What can hang from each mark:
gefa: geket lesok mevu
fifeb: tiza
geket: gefa nofesi
lesok: gefa gonul
gonul: dariz
datov: mevu tiza
zenim: tiza zodu
kuvot: gefa
nofesi: geket
dariz: gonul
zodu: zenim
kegeg: gefa
mevu: gefa
tiza: datov fifeb zenim

Every row comes from one small tree of marks. Brackets hold a mark, then the marks that hang from it, in alphabetical order. Every link used is in the known rows. Which tree was each row made from?
In the rows, zero is written as 128.
Known rows:
(nofesi (geket (gefa mevu))): [124  77 139  75  90 125 101 102 161  93 105 127 107 162  88  86  83 168
 155 142 122 124 149  90 114 121 112 152 116 107 209 149 129 153 151]
(gefa (geket nofesi) (lesok (gonul dariz)) mevu): [128  86 121 135 118 123  94  93 141  99  35 150 117 159  99 111  62 170
 140 132 108 112 143 106 122 131 137 156 128 125 174 147 126 147 131]
(zodu (zenim (tiza (datov (mevu gefa)) fifeb))): [142 147 148 102 114 123 115 112 145 112 112 136 110 169  74 110 140 144
 157 154 134 110 143  85 129 118  98 139  69 112 136 152 164 149 163]
(mevu (gefa geket lesok)): [140 119 128 106 107  98 105  92 150 111  51 156 123 168  97  78 107 166
 159 141  80 157 144 119 108 113 149 139 105 103 161 114 154 148 153]
(mevu (gefa (lesok gonul))): [131 112 135 124 124  91 112  98 129 115  67 169 119 176 110 100  75 172
 178 157  91 135 137 128 113 105 155 135  97 124 143 126 162 151 154]
(geket (gefa lesok)): [144 106 131  97 115 105 107  89 162 113  83 121 115 165  86 124  63 183
 185 142 101 152 144  98 110  92 135 143  97 126 163 128 135 147 148]
(zodu (zenim (tiza (datov mevu) fifeb))): [148 149 142  96 112 134 113 103 143 112 105 133 103 163  67 152 122 161
 165 143 131 107 149  59 133 101  94 152  80 126 121 156 167 142 168]
(lesok (gefa geket mevu) (gonul dariz)): [122  69 130 118  95 114  96  95 109  93  25 161 105 160 112  79  65 163
 146 139 124  99 135  79 117 116 126 166  92 124 158 154 127 143 147]
(kegeg (gefa geket lesok mevu)): [128  86 129 112 105 128 111  92 160 121  68 140 122 154  92 142  84 160
 151 162  78  91 142 115 118 106 136 152 130 101 175 142 110 150 154]
(datov mevu (tiza fifeb (zenim zodu))): [126 177 141  86 121 106  83 103 146 115  98 148 100 183  90 150  94 164
 186 102 152 137 145 105 120  81 125 150  90 133  64 172 170 156 172]
(mevu (gefa (geket nofesi) (lesok (gonul dariz)))): [132 122 123 146 122  93  92  93 146 101  16 147 123 172 109  55 100 159
 150 135 106 148 139 127 112 141 146 145 109 114 167 131 142 151 138]
(gefa (geket nofesi) (lesok gonul) mevu): [129  83 119 127 120 121 102  88 141 102  49 123 116 164  91 110  58 173
 143 128  90 101 143 114 120 122 143 143 139 114 175 141 137 157 144]
(nofesi (geket (gefa (lesok gonul) mevu))): [136  90 124  95 108 131  99  98 162  99  88 163 115 156  99 107  56 184
 157 145 103  88 140 106 112 101 130 146 120 120 203 136 135 164 131]
(zodu (zenim (tiza datov))): [142 122 139  91  94 127 123 102 129 105  81 129 113 159  72 140 125 159
 168 145 116 133 131  63 127 106 102 160  91 125 141 144 165 127 171]
(mevu (gefa (geket nofesi) (lesok gonul))): [134 119 122 135 122  91 100  88 143 103  32 122 123 179 102  56  96 165
 151 131  88 138 139 135 110 131 153 132 119 103 168 124 155 161 151]
(kuvot (gefa geket lesok mevu)): [126 101 125  97 102 122  99  93 167 125  83 157 120 149  81 108  52 174
 136 146  84 102 155 127 113  97 134 136 100 109 193 134 122 150 149]
(dariz gonul): [119 116 146  81  99  90 114  97 153  98  96 146 111 180 100 138  84 178
 193 158  96 192 136  89 118 120 142 173  90 128 148 148 173 136 184]
(kuvot (gefa (geket nofesi) (lesok gonul) mevu)): [121  99 118 127 118 114  94  90 160 117  65 122 119 160  86  84  41 171
 127 133  93  79 151 144 114 115 138 129 115 109 199 144 122 164 149]
(tiza (datov (mevu gefa)) fifeb (zenim zodu)): [133 169 152  90 134 108  87 114 136 134 118 162 112 193  91 110 116 147
 157 149 154 119 142 123 132 100 127 134  71 120  94 175 169 156 162]
(datov (mevu gefa) (tiza fifeb zenim)): [121 185 146 104 112  88  88 105 136 106  98 121 109 191  93 100 117 148
 178 104 141 143 144 111 116  89 119 138  74 118 113 161 175 167 160]
(datov mevu): [113  97 148  99 129 102 104  92 138 110 105 130  94 168  84 143  76 177
 183 137 113 151 165  97 121 104 137 148 101 121 125 148 142 146 175]
(nofesi (geket (gefa (lesok (gonul dariz)) mevu))): [133  92 125 102 107 134  91 102 166  96  71 190 116 151 107 108  59 181
 154 149 120  99 140  95 114 111 123 158 108 130 205 143 124 155 116]
(fifeb (tiza datov zenim)): [139 155 146 118 112 112 104 103 123 118  65 110 118 181  75 144 117 162
 182 118 108 160 129  68 131  78 128 159  96 135 113 181 163 144 160]
(geket (gefa (lesok (gonul dariz)) mevu) nofesi): [126  73 131 127 130 118  97 100 157 101  73 119 115 162  93 114  37 166
 159 139 130 111 138 112 120 124 126 146 107 134 191 157 105 152 121]
(gefa geket (lesok gonul) mevu): [136  84 121 105 113 124 106  90 131 107  54 175 117 154  97 129  51 179
 151 137  84  95 141 102 118 101 143 149 125 119 163 131 147 150 148]
(fifeb (tiza datov (zenim zodu))): [139 149 148 106 121 119 100 110 135 128  72 139 115 180  77 151 115 160
 182 123 122 157 125  88 131  87 136 158 101 136  84 190 155 139 169]
(geket (gefa (lesok gonul) mevu) nofesi): [127  68 130 118 131 116 106  95 154 103  89  93 114 167  85 112  34 170
 162 136 113 100 138 121 118 114 132 133 120 124 193 151 116 163 136]
(fifeb (tiza zenim)): [132 131 146 127 111 102 107 101 130 111  57 107 110 182  82 154 106 162
 188 101 104 171 137  85 119  84 128 157  98 137 102 174 156 149 173]
(kegeg gefa): [120 106 148 114 105  99 117  94 138 119  79 106 110 175  99 133  94 158
 185 165 103 140 146 103 118 109 130 156 107 110 134 152 131 140 188]
(mevu (gefa (geket nofesi) lesok)): [134 117 127 128 113  95 100  90 158 106  46 103 122 177  89  57 114 161
 151 132  86 165 146 133 109 135 148 134 120  97 175 123 144 154 148]
(zenim tiza): [139 104 144 102 100  95 119  96 132  98  65 129 101 170  83 132  81 179
 186 125 106 163 144  74 112 112 112 157  96 126 114 156 151 135 189]

Which tree is each row?
[131 148 153 100 124 101 102 105 137 123 114 134 109 183  87  86 108 159
 168 162 131 141 153  93 132 112 128 135  77 109 137 157 161 153 158] => (tiza (datov (mevu gefa)) fifeb)
[130 125 137  85 112 121 110 101 148 101  85 137 115 154  69  90 153 140
 139 138 115 110 139  93 122 126 111 145  87  94 163 133 150 149 169] => (zodu (zenim (tiza (datov (mevu (gefa geket))))))
[122 104 137 116 105  85 102  92 141  97  50  85 116 184  90  34 122 148
 149 127 107 176 146 120 112 151 133 139 114  90 171 136 146 150 172] => (mevu (gefa (geket nofesi)))
[141 179 138  86  97 102  90 105 132 114  71 145 110 188  97 130 100 161
 188 106 147 157 132  94 116  85 118 156  91 136  70 166 185 143 173] => (datov (tiza fifeb (zenim zodu)))
[132 128 120 152 119 106  96  86 156 112  11 126 124 166 111 108  92 161
 159 152  99 113 140 115 116 128 141 160 124 113 156 146 117 152 153] => (kegeg (gefa (geket nofesi) (lesok (gonul dariz))))
[131  74 132 107 122 121 102 101 147 106  78 168 115 153 101 135  31 173
 167 150 125 106 136  99 119 103 127 152  93 139 180 148 114 146 125] => (geket (gefa (lesok (gonul dariz)) mevu))
[132 118 132 132 124 104 115  90 139 125  60 147 118 168 110 153  68 177
 187 171  84 101 138 118 116  90 149 149 113 123 134 142 137 151 169] => (kegeg (gefa (lesok gonul)))
[119  59 132 124  94 114  99  90 133  94  48  71 103 172  83  63  85 158
 137 123 110 121 143  97 117 130 128 149 120 102 174 157 119 152 151] => (lesok (gefa (geket nofesi) mevu))
[135 119 130 127 121 106 103  93 130 111  44 188 114 163 113 144  59 186
 184 151 105 144 143  93 119  96 144 160  97 148 129 138 153 134 143] => (gefa (lesok (gonul dariz)))
[119 149 156 123 136 106  98 110 138 121  99 115 115 183  73 124 130 147
 172 121 118 148 137 105 130  89 137 140  85 119 124 182 146 163 154] => (fifeb (tiza (datov (mevu gefa)) zenim))
[152 144 148  85 129 118 103 106 153 122 101 165  97 171  74 142  84 179
 176 144 141 126 150  75 129 109 114 150  87 126  72 181 150 144 181] => (zenim (tiza (datov mevu) fifeb) zodu)
[125  82 135 123 120 124 106 102 127 110  69 195 113 155 106 158  40 176
 168 156 110 111 141 100 125 102 139 157 105 145 149 149 135 137 133] => (gefa (lesok (gonul dariz)) mevu)
[116  64 128 141 103 112  91  93 120  89  19 113 104 167 104  60  70 157
 136 129 129 108 137  92 118 136 126 160 107 118 170 164 117 151 142] => (lesok (gefa (geket nofesi) mevu) (gonul dariz))
[125 144 151 105 146 123  93 108 149 129  98 141 106 174  70 173 107 163
 179 119 128 140 138  96 134  83 142 151 100 134  76 194 141 152 166] => (fifeb (tiza (datov mevu) (zenim zodu)))
[138 170 145  86 129 119  85 105 136 134 112 158 105 187  88 150  98 165
 165 138 151 115 149  96 135  84 123 148  83 133  78 180 170 150 165] => (tiza (datov mevu) fifeb (zenim zodu))
[132 197 136 115 121  99  85 103 155 115  93 144 116 184  92 124 109 161
 176 109 119 133 142 123 114  72 131 133  80 127 115 148 171 171 135] => (datov (mevu (gefa lesok)) (tiza fifeb zenim))
[122  79 142 119 114 128 118 101 155 127  96 136 116 158  91 169  67 162
 169 177  85  96 143 122 122  99 137 147 121 116 161 153 109 145 152] => (kegeg (gefa lesok mevu))
[136 141 116 110 112  98  96  83 151 124  47 165 121 159 101  92  52 186
 153 138  80 107 150 126 107  91 145 138  92 117 166 122 148 155 168] => (kuvot (gefa geket (lesok gonul)))
[127  65 135 111 120 121 106  97 170 107 102  76 113 166  72 118  51 169
 159 137 111 126 145 116 118 116 126 134 120 119 196 151 104 155 131] => (geket (gefa lesok mevu) nofesi)
[127 156 143  98 113  99  96  94 144 103  93 122  97 173  85 126  85 175
 196 110 131 158 158  74 120  93 128 151  97 123 111 153 165 154 168] => (datov mevu (tiza fifeb))
[120  84 138 136 121 125 111 104 140 121  67 179 119 156 112 167  53 161
 168 183 106  79 137 115 125 105 137 159 111 132 156 160 105 143 143] => (kegeg (gefa (lesok (gonul dariz)) mevu))
[133 141 143  81 113 112  95 106 120 128  88 152 114 183  91 139 102 162
 168 144 135 138 131 100 130  89 131 156  93 132  98 166 170 132 169] => (tiza datov (zenim zodu))
[124  85 123 142 120 121 107  89 154 113  49 105 122 164  95 119  71 157
 143 153  86  68 138 130 120 125 141 145 144 100 178 151 111 163 154] => (kegeg (gefa (geket nofesi) (lesok gonul) mevu))
[125  63 134 101  89 117 104  92 124  99  54 119 103 163  91  84  80 164
 146 133 105 117 142  84 115 108 128 154 104 108 163 147 128 146 155] => (lesok (gefa geket mevu))
[125  64 128 110  96 111 105  90 108  96  40 138 104 164 103  80  63 167
 147 134 106  89 135  88 115 107 134 154 103 112 159 146 138 153 159] => (lesok (gefa geket mevu) gonul)
[167 147 144  84 105 113 110 108 140 120  72 162 107 176  81 124  92 177
 181 145 135 144 136  65 126 114 110 156  88 130  81 176 163 131 182] => (zenim (tiza datov fifeb) zodu)
[147 150 142  95 108 106  96 105 128 125  78 151 107 193 101 140  93 163
 174 130 139 144 142 105 120  94 116 152  85 137  72 168 180 142 179] => (tiza fifeb (zenim zodu))
[122 144 140  75 130 108  82 104 140 124  94 165 117 179  89  90 130 144
 139 135 136 120 139 130 125 110 139 141  89 101 124 154 155 155 166] => (tiza (datov (mevu (gefa geket))) (zenim zodu))
[109  84 134 106 100 109  96  95 157 110  81  84 112 166  75  65  67 155
 127 130 112 118 159 130 116 134 121 137 108  96 202 156 114 153 169] => (kuvot (gefa (geket nofesi) mevu))
